Every row comes from one small tree of marks. The marks that hang from a mark follow it in brackets, in the order of their numbers. Every link used is in the known rows. Which tree was each row made from?
Known rows
J931{J541{J137} J676}: -.09,.11,.01,-.16,.02,.07,.39,-.02,.05,.34,-.50,-.02,-.14,.03,-.02,.18,-.16,.20,.05,-.08,.19,.08,-.05,-.03,-.21,.02,.10,.02,.45,-.29,.02,.12,.02,.19,.26,.22,-.12,-.08,.02,-.18,.04,.01,.08,.03,.15,.11,.13,.16
J541{J137 J139 J931{J676}}: .05,-.17,.16,.24,.10,-.16,-.10,.06,.03,.17,-.38,.12,-.22,.27,.04,.01,.22,.14,-.01,-.08,-.03,-.07,.00,-.13,-.29,-.24,.16,-.13,.21,.05,.06,.14,-.07,.05,-.13,.13,.27,.15,-.11,-.23,-.08,.01,.32,-.09,.06,-.11,-.18,.16
J139{J541{J463 J931}}: -.03,.03,.02,.31,.06,.11,-.18,.36,.01,-.06,.20,-.16,.04,-.03,-.04,-.19,.00,-.08,.02,.01,-.01,.00,.01,-.04,.10,.06,-.24,-.12,-.05,.20,-.02,-.06,-.02,-.04,-.03,.01,-.06,-.14,.09,.03,.02,-.02,.03,-.05,-.04,-.03,-.04,-.07
J676{J931{J541{J289}}}: .17,-.04,-.07,-.16,.01,.08,.30,-.46,.02,.05,-.24,.04,.10,-.18,.07,.03,-.15,.07,-.02,.06,-.02,.16,.02,.02,-.06,.02,.01,-.02,.11,-.23,.04,.06,-.03,-.10,.07,.14,-.08,.06,-.05,.09,.15,.03,-.09,.14,-.09,-.01,.02,.02
J137{J541{J139 J463}}: -.04,.13,.00,.08,-.19,.02,-.17,.14,-.07,-.10,.36,.04,-.02,-.06,-.02,.03,.18,.03,-.04,-.09,-.03,-.22,-.03,.08,.04,.04,.08,.10,.02,.35,.00,.00,.14,.03,-.01,.06,-.10,.07,-.03,.11,-.12,-.03,-.21,.05,.02,.00,-.09,-.06
J541{J463}: -.16,.29,.01,.27,-.01,.15,-.03,.03,-.12,.08,.07,-.20,-.10,-.07,-.01,-.03,-.08,.07,-.02,-.03,.04,-.01,-.04,.13,.19,-.01,.00,.11,-.03,-.10,-.05,.01,.18,.04,-.04,-.02,-.16,-.02,.03,.03,-.08,.02,-.15,.00,-.04,.14,-.09,-.01
J137{J541}: -.13,.20,-.01,-.03,-.18,.19,.16,.02,-.20,.19,.34,-.08,.29,-.10,.03,.12,.05,.03,-.04,-.17,.00,-.05,.01,.04,.10,.03,.10,.18,.29,.11,.05,.09,-.04,-.01,.41,-.02,-.16,.05,.03,.13,-.02,.00,-.19,.04,-.03,.09,-.04,-.01
J139{J676}: -.08,.08,.09,.04,-.05,.08,.14,-.30,-.25,.17,.36,-.16,.00,.09,.13,.07,-.01,-.05,.00,.04,.05,-.03,.05,-.10,.13,.04,.05,.14,.05,.10,-.03,.00,.01,-.03,.22,-.22,.09,.05,.09,.13,-.06,.00,.04,-.04,-.08,.17,.07,.11
J541{J137 J139{J676} J463 J931}: .26,-.10,.22,.13,.08,-.29,-.43,.20,.07,-.18,.03,.18,-.32,.34,.07,-.14,.25,-.04,.07,.07,-.06,-.03,.03,-.04,.02,-.11,.01,-.15,-.08,.29,-.10,-.07,-.02,.06,-.43,-.03,.26,.18,.00,-.10,-.07,-.07,.22,-.11,.02,.00,-.16,-.03
J139{J676{J931{J541}}}: .05,.08,.00,-.29,-.03,.06,.36,-.29,-.13,.09,-.24,-.08,.03,.01,.08,.08,-.09,.11,.02,.14,-.02,.14,.09,-.01,-.11,.10,-.03,-.09,.00,.14,-.01,.06,-.08,.00,.13,.03,-.05,.01,.09,.15,.08,.04,-.02,.08,.01,.15,.04,.07
J931{J541 J676}: -.14,.08,-.08,-.10,-.07,.17,.45,-.10,-.06,.37,-.50,-.09,.03,-.06,.03,.13,-.12,.11,-.02,-.08,.18,.06,-.03,-.04,-.27,.10,.09,.00,.15,-.25,.07,.11,.18,.12,.30,.11,-.23,-.16,.01,-.06,.05,.02,-.04,.01,.10,.09,.16,.11
J541{J137 J139 J289 J931{J676}}: .19,-.26,.09,.03,.11,-.24,-.16,-.14,.20,-.02,-.28,.24,-.14,.26,.08,.07,.24,.01,.00,-.07,-.04,.02,-.03,-.10,-.22,-.23,.14,-.14,.13,-.18,.02,.06,-.16,-.01,-.18,-.03,.29,.19,-.15,-.27,.02,-.03,.29,-.08,-.01,-.20,-.10,.08
J139{J541}: -.20,.05,.08,.14,-.04,.32,.14,.02,-.23,.15,.34,-.25,.07,-.14,.05,.01,-.09,.03,-.02,-.08,.04,-.02,.04,-.15,.13,.07,-.07,.17,.02,.05,-.05,.04,.01,-.12,.36,-.13,-.11,-.11,.07,.14,.11,.05,-.03,.12,-.10,.06,.09,.04
J139{J541 J676}: -.17,.02,.12,.06,-.03,.16,.08,-.06,-.28,.05,.50,-.22,.09,.03,.10,.06,-.09,-.13,-.01,.02,.05,-.01,.10,-.18,.27,.17,-.09,.11,-.03,.10,-.05,-.01,-.10,-.09,.39,-.24,.02,-.11,.16,.15,.05,.00,.06,-.02,-.08,.13,.24,.08
J931{J676{J139}}: -.31,.02,-.16,-.07,-.05,.14,.44,-.28,-.25,.30,-.03,-.14,.15,-.02,-.05,.02,-.05,.13,-.04,-.06,.05,-.06,.00,-.21,-.19,.00,.29,.19,-.07,.08,.07,.14,.07,.01,.29,-.12,-.13,.00,.04,.05,-.20,.08,-.07,-.08,.05,.01,.05,.06
J931{J541{J289 J463} J676}: .00,.09,-.16,-.19,-.03,-.01,.16,-.04,.18,.03,-.46,.01,-.02,-.11,-.03,.13,-.18,-.02,.01,.02,.09,.06,-.08,.10,-.14,.10,.00,-.05,-.09,-.43,.04,.00,.15,.17,.00,.09,-.20,-.17,-.10,-.10,.05,-.02,-.07,-.04,.05,.02,.17,-.01
J137{J541{J289 J463 J931}}: .14,.07,-.14,.00,-.03,-.14,-.27,.20,.19,-.15,.13,.10,.21,-.03,-.01,.00,.15,-.21,-.01,-.11,-.14,.00,-.05,.27,.15,-.03,-.10,-.16,-.08,-.01,.08,-.07,-.09,.01,-.12,.06,-.05,.09,-.08,.00,-.06,-.07,-.09,-.13,-.03,-.08,-.15,-.15
J676{J139{J541{J463}} J931}: -.16,.00,-.04,.03,.05,.16,.13,-.09,-.17,-.14,.30,-.20,.09,-.16,-.23,-.23,-.15,.09,-.07,.11,-.10,-.04,.09,-.10,.15,.08,-.02,.08,-.28,.47,.00,.07,.03,-.14,.04,-.02,-.05,-.11,.16,.28,-.09,.10,-.19,.10,-.02,-.02,-.10,-.11

Write each row's tree
.15,-.14,.16,.11,.03,-.05,-.23,-.24,-.03,.03,.20,.17,-.04,.04,.14,.04,.13,.09,-.02,-.08,-.02,.01,-.05,.06,.06,-.24,.10,.20,.31,-.39,-.06,.07,-.01,-.13,-.09,-.16,.29,.24,-.14,-.13,.07,-.02,.11,.16,-.12,-.05,-.11,.08 | J541{J137 J139 J289}
.21,-.10,.00,-.04,-.07,-.06,-.20,.06,.19,-.15,.00,.13,-.21,-.16,.07,.03,.06,.01,.01,.08,.01,-.02,-.08,.04,-.04,.00,-.08,.08,-.09,-.24,-.11,-.08,.34,-.02,-.17,.07,-.13,-.04,-.17,-.06,.13,-.05,-.04,.14,-.04,-.05,.04,-.05 | J931{J541{J139 J289 J463}}
.14,-.05,-.03,.18,.08,-.01,-.30,.24,.16,-.20,.09,-.05,.03,-.07,.01,-.13,.01,-.18,.02,.03,-.04,.07,.00,.04,.18,-.03,-.30,-.09,-.23,-.07,-.03,-.13,-.10,-.09,-.11,-.03,.08,-.07,-.01,-.04,.09,-.03,.09,-.04,-.10,-.09,-.01,-.05 | J139{J541{J289 J463 J931}}
.12,-.07,.01,.04,-.12,-.03,-.10,.22,-.04,.12,.37,.07,.18,.07,.10,.04,.35,.02,-.03,-.12,-.10,-.11,.06,-.07,-.18,-.04,.07,-.02,.07,.39,.06,.02,-.01,-.05,.10,-.02,.01,.13,-.04,.06,.00,-.05,-.04,-.01,.01,-.12,-.19,.00 | J137{J541{J139 J931}}
-.09,.09,-.12,.07,-.09,.01,.18,.08,.05,.22,-.03,.01,.16,.13,-.04,.12,.16,-.05,-.03,-.20,-.03,-.07,.02,-.02,-.20,.01,.05,-.17,.08,.22,.19,.09,-.15,.09,.25,.11,-.02,.06,.03,-.03,-.09,-.01,-.01,-.19,.13,-.04,-.04,.05 | J137{J541{J931{J676}}}
-.12,.12,.07,.10,-.03,.09,-.11,.12,-.18,-.11,.36,-.18,-.05,-.02,.00,-.04,-.11,-.17,.02,.04,.04,-.04,.06,-.06,.26,.22,-.15,.09,-.14,.16,-.10,-.10,-.04,.00,.14,-.20,-.10,-.20,.14,.14,.01,-.02,-.04,.00,-.04,.15,.19,.00 | J139{J541{J463} J676}
-.05,.18,-.14,.07,-.04,-.10,.07,.29,.10,.02,-.08,-.01,.06,.14,-.13,.05,.08,-.15,-.03,-.13,-.04,-.08,-.01,.12,-.14,.07,.07,-.27,-.04,.23,.13,.01,-.06,.18,.01,.17,-.20,-.04,-.02,-.03,-.19,.00,-.10,-.20,.13,-.03,-.04,-.06 | J137{J541{J463 J931{J676}}}
.06,.00,-.03,-.14,.08,-.02,-.17,-.27,-.06,-.40,.28,-.10,.03,.00,-.05,.00,-.16,-.20,-.04,.17,-.07,.05,.09,.02,.33,.17,-.17,-.10,-.25,.07,-.01,-.06,-.24,-.08,-.05,-.19,.15,-.08,.08,.20,.04,.03,.01,.03,-.16,.01,.09,-.05 | J139{J541{J289 J463} J676{J931}}
.13,-.03,.19,.15,.06,-.15,-.36,-.07,.11,-.16,.19,.14,-.28,.05,.04,-.01,.06,.03,.00,.02,.00,-.02,-.08,.12,.17,-.20,.05,.13,.05,-.26,-.14,-.04,.05,-.04,-.35,-.04,.23,.21,-.18,-.15,.03,-.05,.08,.12,-.05,-.07,-.12,-.03 | J541{J137 J139 J289 J463}
-.19,-.10,-.18,-.21,-.09,.14,.52,-.13,-.12,.29,-.27,-.08,.16,-.08,-.03,.04,-.09,.19,.00,.01,.09,.04,.00,-.13,-.35,.08,.21,.16,-.07,-.02,.07,.04,.27,.06,.34,.04,-.20,-.18,.09,.05,-.02,.04,-.14,.00,.14,.03,.12,.05 | J931{J541 J676{J139}}
.18,-.21,.13,-.11,.13,-.16,-.29,.09,.05,-.16,.21,.13,.16,.16,.13,.04,.03,-.27,.07,.00,-.05,.13,.06,-.05,.23,-.05,-.19,-.07,.00,-.09,-.04,-.13,-.39,-.14,.03,-.16,.41,.04,.07,-.07,.18,-.05,.33,-.07,-.08,-.04,.13,.02 | J139{J541{J137 J289 J931} J676}
-.13,-.09,.00,.01,.12,-.04,-.12,.09,.01,-.24,.30,.00,.13,-.15,-.12,-.17,-.11,-.02,.03,.05,-.01,-.05,.00,.05,.30,-.05,-.02,.25,-.08,-.05,-.06,-.07,.00,-.17,-.06,-.10,.12,.01,.06,.05,.04,.00,.00,.08,-.02,-.08,.00,-.06 | J676{J139{J541{J137 J289 J463}}}
.06,.12,-.01,-.01,.03,-.01,-.07,.10,.16,-.05,-.26,.08,-.11,-.09,.04,.01,-.16,.03,.07,.02,.11,.14,-.11,.26,.09,-.08,-.02,.08,.26,-.49,-.08,-.05,.07,.05,-.20,.18,-.05,-.01,-.07,-.16,.13,-.07,.02,.11,.04,.09,.02,-.05 | J931{J541{J137 J289 J463}}
.11,-.15,-.04,-.39,.08,-.03,.25,-.35,.02,.09,-.33,.17,.12,-.13,-.07,-.09,-.05,.25,.03,.10,-.08,.15,.01,.11,-.09,-.15,.11,.03,.16,-.19,.02,.08,.00,-.16,-.01,.13,.12,.07,.03,.02,.07,.05,-.04,.13,.01,-.03,-.11,-.04 | J676{J139 J931{J541{J137 J289}}}
-.02,-.20,-.03,.07,.11,.06,.04,-.01,.11,.03,-.19,-.04,.15,.06,.05,.02,.05,-.17,-.03,-.09,-.01,.08,.02,-.16,-.06,.00,-.09,-.10,-.11,-.18,.09,.00,-.25,-.08,.21,-.02,.17,-.09,-.04,-.09,.12,.03,.13,-.09,-.04,-.16,.15,.06 | J139{J541{J289 J931{J676}}}
.02,-.21,-.10,.08,.08,-.04,-.13,.21,.08,-.22,.32,.02,.28,-.17,-.07,-.28,.08,-.14,.02,.07,-.13,.00,.02,.03,.12,-.04,-.16,.05,-.41,.20,-.03,-.16,.00,-.16,-.14,-.03,.07,-.08,.05,.08,.00,.01,-.03,-.09,-.04,-.14,-.03,-.14 | J676{J139{J541{J289 J463 J931}}}
-.02,.06,-.02,-.21,.07,-.10,.01,.06,.24,-.03,-.71,.14,-.16,.00,-.08,.15,-.17,.03,.04,.01,.09,.07,-.10,.23,-.05,.02,.01,-.03,.26,-.56,-.01,.02,.07,.19,-.12,.23,-.06,-.04,-.12,-.23,.08,-.02,.02,.00,.11,.02,.13,.02 | J931{J541{J137 J289 J463} J676}
.15,-.02,.12,-.03,.02,-.06,-.13,-.31,-.12,-.25,.17,.00,-.35,.11,-.02,-.05,.05,.05,-.06,.20,-.07,-.08,.10,-.07,.07,.04,.08,-.11,-.33,.47,-.04,-.01,-.02,.01,-.27,-.15,.12,.10,-.02,.16,-.13,.03,-.04,.02,-.08,.04,-.13,-.05 | J541{J139{J676{J931}} J463}
.08,-.01,-.02,.08,-.11,-.10,-.18,.25,.15,-.09,.10,.11,-.11,.15,-.11,.05,.23,-.11,-.06,-.12,-.02,-.18,-.01,.02,-.23,.01,.07,-.16,-.08,.41,.12,.03,.00,.15,-.08,.15,-.04,.00,-.07,-.03,-.11,-.02,-.06,-.16,.13,-.12,-.12,-.04 | J137{J541{J139 J463 J931{J676}}}
-.05,.05,.15,.30,.18,.00,-.28,.48,.04,-.01,.16,-.01,-.12,.05,-.11,-.21,.01,-.03,.06,.00,.00,.03,.01,-.01,.18,-.02,-.18,-.19,.14,.10,-.07,-.04,-.10,-.01,-.16,.12,.04,-.05,.05,-.07,.04,-.01,.22,-.02,.00,.02,-.10,-.02 | J139{J541{J137 J463 J931}}
.17,-.07,.15,-.05,.01,-.24,-.44,-.10,.04,-.29,.14,.22,-.26,.19,.08,.05,.08,-.14,.04,.08,-.03,-.03,.00,.06,.22,-.13,.07,.00,-.08,-.11,-.15,-.07,.00,.01,-.40,-.21,.34,.20,-.11,-.07,.00,-.07,.14,.00,-.07,.01,.00,.01 | J541{J137 J139{J676} J289 J463}
.00,.19,-.07,-.03,-.01,.09,.27,-.14,-.03,.01,-.24,-.07,-.16,-.13,-.07,-.08,-.18,.15,-.03,.12,.04,.09,-.02,.08,-.04,.09,-.05,-.11,.03,.10,.01,.05,.09,.06,-.08,.25,-.26,-.04,.02,.08,-.01,.08,-.21,.12,.02,.12,-.10,-.04 | J676{J931{J541{J463}}}
-.21,.02,-.22,-.20,-.06,.08,.39,.01,.01,.11,-.32,-.09,-.05,-.10,-.11,-.02,-.11,.11,.02,.07,.08,-.05,-.03,.03,-.32,.15,.15,.11,-.17,.03,.03,.05,.37,.14,.04,.10,-.28,-.23,.04,-.01,-.10,.03,-.20,-.05,.18,.05,.06,-.02 | J931{J541{J463} J676{J139}}
